Each row was made from one path, in order. Every step used is in the known rows, and no mark comes twice. Write each row's path.
In the rows, 128 means zero.
Known rows:
puni/padula/dafogo: [132 125 130 109  63  75  85 114 132 117 126 131 136 143 176 145 172 150
 146 124 151 169 140 112]
mopig/zigi/puni/padula/dafogo: [123 128 105 108 122  85  93 121 140  83  89 116  89 173 144 105 189 197
 168 130 167 183 170 109]
mopig/suku/zigi/puni/padula/dafogo: [101 107 111  88  70  86  85 102 153  77  78 125  79 180 188  99 187 209
 194  93 163 192 151 144]
puni/berun/suku/zigi: [153 136 157 136 148 132 151 190 136 134 117 124 109 123 145  95 107 132
 176  72 124  90  89 130]
zorin/mopig: [142 122 131 134 137 104 132 106 136 111 112 142 114 174 105 116 131 142
 151 104 125 104 151 134]
berun/puni/padula/dafogo: [135 125 141 127  73  90  65 104 120  94 139 119 127 157 166 152 156 136
 185 125 160 188 116 140]
puni/berun/zorin/mopig/suku: [144 109 110  92 142  95 101 158 135  92 132 172 165 177 173  97 127 160
 180  98 167  91 128 118]
padula/dafogo: [123 129 130 109 103  91 107 126 114 134 123 123 133 137 158 137 147 133
 130 127 144 170 127 128]
puni/berun/dafogo: [155 151 118 134 145 127 135 156 137  95 152 128 135 128 111 159 102 101
 193 111 131 109  90 143]
zorin/mopig/suku: [123 103 107  99 125  97 110  96 150  97  99 157 113 181 139  96 146 171
 160 115 148 113 161 148]
zorin/mopig/zigi: [136 124 113 128 173 106 127 110 130  76  77 126  86 182 114  96 149 171
 167 137 143 121 172 128]
mopig/suku/zigi: [ 98 111 119 103 115 132 116 110 139  88  84 120  84 141 176 100 148 169
 167 123 142 151 131 158]
padula/puni/berun: [148 147 117  72  99 114 129 184 117 126 138 104 153 122 136 141 127 118
 165 120 145 122 126 122]
zigi/puni/berun/zorin: [147 133 119 124 166 134 131 195 127 123 155 144 162 143 125 111 106 138
 155  83 146 104 104 103]
padula/puni/berun/suku/zigi/mopig: [150 135 149  83 102 135 116 220  82 132  71 104 124 104 162 100 165 129
 192  91 153 103 104 106]
mopig/zigi/puni/berun: [142 138  93 115 201 134 145 181 140 103 120 108  98 153 100  85 118 163
 180 119 144 118 141 129]
zigi/puni: [128 128 117 131 150 135 140 133 141 129 124 129 116 150  91 110 122 152
 135 101 123 126 137 131]
puni/berun/zorin/mopig: [161 126 132 125 155 102 124 169 122 106 140 156 166 168 142 121 114 134
 171  85 147  82 118 105]
berun/suku/zigi/puni: [129 124 152 156 154 142 152 148 144 126  84 130  80 151 103  81 123 167
 153  60 113 113 113 126]
zigi/mopig: [131 116 123 116 123 141 104 150  91 133 100 131 132 110 140 115 163 125
 135 138 143 119 128 114]
puni/padula: [137 125 129 126  90 111 104 117 144 112 130 137 130 132 148 136 153 143
 143 126 138 128 142 114]
zigi/puni/berun: [147 140 109 120 163 130 149 179 146 137 150 125 130 144  89 106  96 139
 166  88 128 102 119 134]
zorin/mopig/suku/zigi: [109 104 121 110 123 107 119  90 146  73  65 133  73 189 160  90 149 184
 192  98 140 130 154 163]

Which path is each row?
[156 136 116 128 207 131 148 201 150 125 115 131 105 146  94  65 112 166
 169  95 141  91 126 111]  mopig/zigi/puni/berun/suku
[136 118 103 113 132  60  99 102 148  68  71 129  79 221 126  93 188 213
 193 104 164 161 194 115]  zorin/mopig/zigi/puni/padula/dafogo
[159 132 130 132 170 126 154 199 153 163 146 148 136 137  88  84  92 141
 151  63 126  75 105 115]  zigi/puni/berun/suku
[152 162 118  94 102 118 126 167 122  88 133 103 145 129 115 175 123 101
 200 117 142 127 107 132]  padula/puni/berun/dafogo
[142 109  97  95 165 100 113 165 150  92 127 174 148 198 136  80 124 182
 187  71 163  89 135 121]  zigi/puni/berun/zorin/mopig/suku
[119 118 139 125 121 154 111 142  87 105  65 110  93 115 160 110 171 138
 167 123 140 134 122 127]  suku/zigi/mopig
[137 121 155 153 115 125 130 136 162 109  86 136  80 152 124  89 147 184
 169  57 125 114 126 114]  berun/suku/zigi/puni/padula
[141 122 141 146  99 125  83 106 131  88 147 123 121 149 136 143 136 134
 182 130 147 148 118 142]  berun/puni/padula
[ 96 112 110 110 136 139 128 115 152  87  78 123  73 163 142  83 141 191
 175  94 138 152 140 161]  mopig/suku/zigi/puni
[145 125 137 137 174 118 145 167 130  77 100 135 111 199 124  94 116 169
 211  40 136  95 121 120]  suku/zigi/puni/berun/zorin/mopig
[133 122 102 133 195 112 136 113 145  75  74 128  72 206  77  78 144 194
 174 108 139 119 181 130]  zorin/mopig/zigi/puni
[141 136 106 119 200 136 128 197 124  89 122 128 133 151 132  89 128 166
 171 117 161 118 124  95]  mopig/zigi/puni/berun/zorin
[134 125 117 130 110 116 117 120 157 112 127 136 116 156 109 117 147 166
 152  98 132 127 150 116]  zigi/puni/padula
[169 130 115 135 218 105 153 180 158 111  96 145  93 194  75  53 114 183
 190  72 141  67 147 115]  zorin/mopig/zigi/puni/berun/suku
[129 114 102 100 161 109 140 139 163  80  87 132  77 206 121  66 120 197
 229  56 143 101 145 169]  zorin/mopig/suku/zigi/puni/berun
[160 125 120 128 174 107 134 173 135 106 136 159 151 190 103 102 109 156
 179  58 144  79 125 107]  zigi/puni/berun/zorin/mopig
[154 133  96 120 207 109 150 159 151  86 101 125  88 200  78  75 122 179
 204  92 143  96 162 136]  zorin/mopig/zigi/puni/berun
[134 136 134 132 165 144 141 189 121  96 117 120 125 152 142 105 114 155
 185  65 140 118  97 116]  suku/zigi/puni/berun/zorin
[152 138 115  76 149  94 112 183 102  60  90 117 146 177 156 116 158 161
 192 124 174 116 156  89]  padula/puni/berun/zorin/mopig/zigi
[139 116 139 137 140 106 114 126 116  96 112 159 150 171 142 122 140 145
 141 103 142 108 137  99]  berun/zorin/mopig
[135 116 124 133 177 110 110 127 114  60  80 143 121 183 148 102 159 171
 157 134 157 122 154  93]  berun/zorin/mopig/zigi
